Known rows, with every way that one mark hangs from another
lova{netoza{sube}}: [-12.5   1.8  16.6   1.8 -22.4  -2.2   2.6   2.0  14.7  16.5   2.6 -24.1
 -15.9 -20.3  -2.1  -3.2  28.1   2.2]
tagur{maru{netoza{lova mufovop sube}}}: [-30.9  12.2  20.1   5.5 -64.6  20.7  -1.2   5.2  39.0 -37.0  17.6 -23.9
  -2.0  -1.3   5.0   5.8   0.4   1.7]
netoza{maru}: [ -3.8  -3.2  -3.2   8.8  -0.1  -3.5   6.2   9.1 -10.5  10.7   5.2   0.9
  15.2 -38.7  -6.0 -12.6  -4.7  11.2]
tagur{maru{netoza}}: [-10.1   7.2   4.6  -0.5  -8.5   6.3   6.4   9.2 -13.1 -28.9 -25.1 -12.6
  -2.5  -5.3   7.4  13.5  -9.4  -3.0]
sudir{remilas{lova}}: [-12.8  13.1 -18.8  20.0  -7.2  28.6 -13.4 -11.0   5.5  -5.8   1.4 -16.8
  -1.2 -13.5   9.3 -23.3 -13.0   8.7]
lova{netoza{maru mufovop sube}}: [-10.9   5.3   9.3  11.1 -37.3   2.5  13.9   6.4  10.7  18.3  22.1 -37.2
   4.2 -64.6  -5.1 -11.4  28.9  17.3]
maru{netoza{mufovop sube}}: [ -3.5   3.2   4.5   0.7 -35.5  39.2  -0.2   2.8  28.8 -42.5  16.6 -35.3
  -7.6 -10.4  12.9  10.5  -2.6  -2.6]
maru{netoza{lova mufovop sube{seli}}}: [-10.3   6.0 -11.2  -6.5 -69.8  39.5  -5.9 -14.6  40.7 -59.8  36.3 -11.8
  10.2   4.0  19.5  14.3 -10.0  16.4]
maru{netoza{lova}}: [ -9.6  -2.2  -3.5  -3.6 -14.9  21.6 -14.6  -1.1  13.9 -41.1  -0.1   6.5
 -19.2  13.9   5.5  16.1 -17.3  -4.8]
maru{netoza{mufovop}}: [  8.0   5.0 -11.4  -2.3 -12.6  32.7   1.5  -1.3   0.3 -44.6   4.3 -23.3
  -7.7  -2.8  13.7  19.3  -9.8   0.8]
sudir{remilas{lova{netoza}}}: [-14.5  16.5 -17.9  17.4  -7.6  20.2  -9.2 -12.4  -7.1  10.4 -10.3 -27.2
 -18.3 -27.5   7.8 -15.6   6.6  11.9]
sube{seli{goda}}: [ 11.7  12.4 -27.9  -3.9 -22.1  13.8   7.2   3.8  -9.5 -41.4 -13.9  -9.1
  12.9   5.3   7.2  -2.6   5.1  22.3]
remilas{lova{netoza}}: [-16.5   6.2 -11.8  25.0 -17.5 -12.8  -7.7   0.4  19.6  12.3  -4.5 -11.4
 -23.0 -10.6  18.2  -5.0  11.8  -0.4]
lova{netoza}: [ -1.5   3.9  -1.3  -3.8   2.0  -8.8   3.3  -1.8 -13.3  14.9 -11.4 -10.7
 -16.8 -13.9  -2.2   7.1  19.6   4.2]
remilas{lova{netoza{mufovop sube{seli}}}}: [-18.7  15.1 -22.2  23.0 -73.3   4.9   0.3 -13.8  45.7  -6.7  30.4 -29.9
   8.4 -21.3  31.4  -7.5  18.0  22.0]
sudir{remilas{lova{netoza{maru sube}}}}: [-31.3  11.4  -4.0  32.8 -30.3  23.0  -4.1  -0.8  10.6  20.4   7.5 -38.5
  -4.7 -76.2   3.1 -37.1  10.7  18.8]
goda{seli}: [  0.7   7.9 -19.1  -5.3  -9.8   2.1 -12.0  -6.9   2.7   4.4  18.1   3.9
  35.2   7.0  11.8  26.0  -3.9  15.6]
sudir{remilas}: [  2.0  11.6  -5.7  -7.4   9.7  34.0  -1.3 -12.6 -26.1  -2.7  -4.1 -15.8
   4.4 -14.4  -8.9 -10.3  -3.6  12.6]
tagur{maru}: [-13.4   8.4   8.8   3.5 -11.1 -19.1   9.2   6.6  -9.2   7.6 -12.3  -4.3
  11.7  -4.3  -3.5  -3.9   4.3   3.7]
netoza{maru mufovop sube}: [-13.1   2.6   8.3  15.2 -38.9  12.8   9.7   8.0  23.1   3.8  34.6 -25.8
  19.7 -52.2  -3.4 -17.9   8.9  14.2]

Rows
[ -1.2   7.2  -8.9   5.2 -15.1  -4.6  15.2   3.9 -17.8  16.4   9.6 -25.1
   4.8 -55.8  -2.8  -2.3  19.8  20.7]
lova{netoza{maru mufovop}}
[-21.4   6.7  15.6   5.4 -54.7  15.6  -6.9  -2.5  53.8 -10.0  43.4 -10.7
   2.3   2.2  -1.8  -5.9   9.3   4.3]
netoza{lova mufovop sube}
[-20.1   1.9 -13.9  33.6 -19.2 -18.1  -1.8   7.9   8.5  21.8  -1.1 -11.2
  -7.5 -54.2  14.5 -18.1   6.7  10.4]
remilas{lova{netoza{maru}}}
[ -4.3   6.6  -6.5  -4.7 -29.4  30.2  -9.1  -5.4  20.6 -47.9  15.0  -7.6
 -13.4  10.1   9.8  19.0 -12.0   0.6]
maru{netoza{lova mufovop}}
[ -6.2   9.1 -12.6   3.4 -56.2   3.1  19.1  -5.9   3.6   5.7  28.6 -28.8
  29.2 -62.1   5.7  -6.2  23.8  37.1]
lova{netoza{maru mufovop sube{seli}}}
[ -5.8  13.8  -0.6  -0.6 -24.7  15.0  11.0   5.7  -8.0 -36.9  -9.4 -25.3
   3.3  -8.9  10.5  14.9  -5.8   2.9]
tagur{maru{netoza{mufovop}}}
[  5.0  10.0 -18.3  -2.6 -42.5  44.3   0.9   9.5  13.2 -79.4 -13.5 -27.8
  -2.5  -3.6  18.3   3.9  -1.4  13.0]
maru{netoza{sube{seli{goda}}}}
[-28.1   7.0  -3.7  38.6 -56.1  -2.7   2.3   7.8  41.5  15.4  28.9 -37.3
  -1.2 -63.3  14.6 -22.4  19.0  13.4]
remilas{lova{netoza{maru mufovop sube}}}
[ -9.2  -0.3  -5.8   4.7 -41.6   5.6  10.4  -1.5  10.7  -3.2  26.0  -5.2
  39.1 -46.0   4.3 -16.6  -1.1  26.7]
netoza{maru sube{seli}}
[-22.5  -0.1  -1.5   6.9 -57.3   2.3  -0.2  -4.0  30.6  -6.7  39.8  11.3
  33.8 -32.3  -0.2 -16.3  -5.2  27.5]
netoza{lova maru sube{seli}}
[-28.0  10.6   4.7  -3.2 -66.1  12.8  -0.7  -4.2  26.0 -44.5   8.9  -1.7
  16.4   2.8  13.7   6.7  -9.7  14.6]
tagur{maru{netoza{lova sube{seli}}}}
[-13.7   1.9  -4.9  -7.0 -54.2  30.8 -10.4 -11.3  36.1 -52.8  20.7   3.0
   3.9   7.6  16.5  11.4 -14.7  10.1]
maru{netoza{lova sube{seli}}}
[-29.3  -4.0  20.3  14.7 -40.2   1.8  -5.2   8.1  38.0   6.8  32.7   3.4
   9.6 -35.2 -10.2 -20.3   2.0   8.7]
netoza{lova maru sube}
[-18.9   6.6  22.0   4.3 -33.0  13.3   5.2  10.6  14.2 -26.3 -10.8 -25.8
  -3.2 -12.4   6.9   2.6  -0.5  -6.3]
tagur{maru{netoza{sube}}}
[ -4.0  12.1 -13.0   7.4 -45.0   8.5  16.4  15.9  -5.7 -15.9  -6.2 -31.6
  12.5 -55.8   0.4 -16.1  28.8  33.4]
lova{netoza{maru sube{seli{goda}}}}
[  2.8  22.2 -17.0  -2.4 -58.3  19.0  13.3   3.8  11.1 -31.7   3.6 -46.8
   4.1 -17.5   8.5  -2.7  36.1  29.6]
lova{netoza{mufovop sube{seli{goda}}}}
[  7.0  16.3 -23.3  -2.8 -59.4  53.0   6.6   6.7  19.3 -85.6   1.3 -42.7
   5.5  -7.2  21.9   7.3   2.8  19.5]
maru{netoza{mufovop sube{seli{goda}}}}
[-25.2   0.7  12.3  14.8 -53.4   9.5  -0.4   4.1  44.4   0.1  48.4  -9.8
  15.6 -37.6  -7.8 -18.5   4.7  15.6]
netoza{lova maru mufovop sube}
[-20.5  18.9 -22.0  14.2 -47.8  29.7  -6.1 -21.2  13.6  -3.0  11.3 -30.7
   5.4 -32.6  19.1 -19.5   6.8  26.1]
sudir{remilas{lova{netoza{sube{seli}}}}}
[-20.3   6.3  -8.4   5.8 -72.4  12.9   4.0  -8.0  36.7 -13.4  54.8  -3.0
  38.4 -35.3   3.2 -12.6  -1.2  34.0]
netoza{lova maru mufovop sube{seli}}
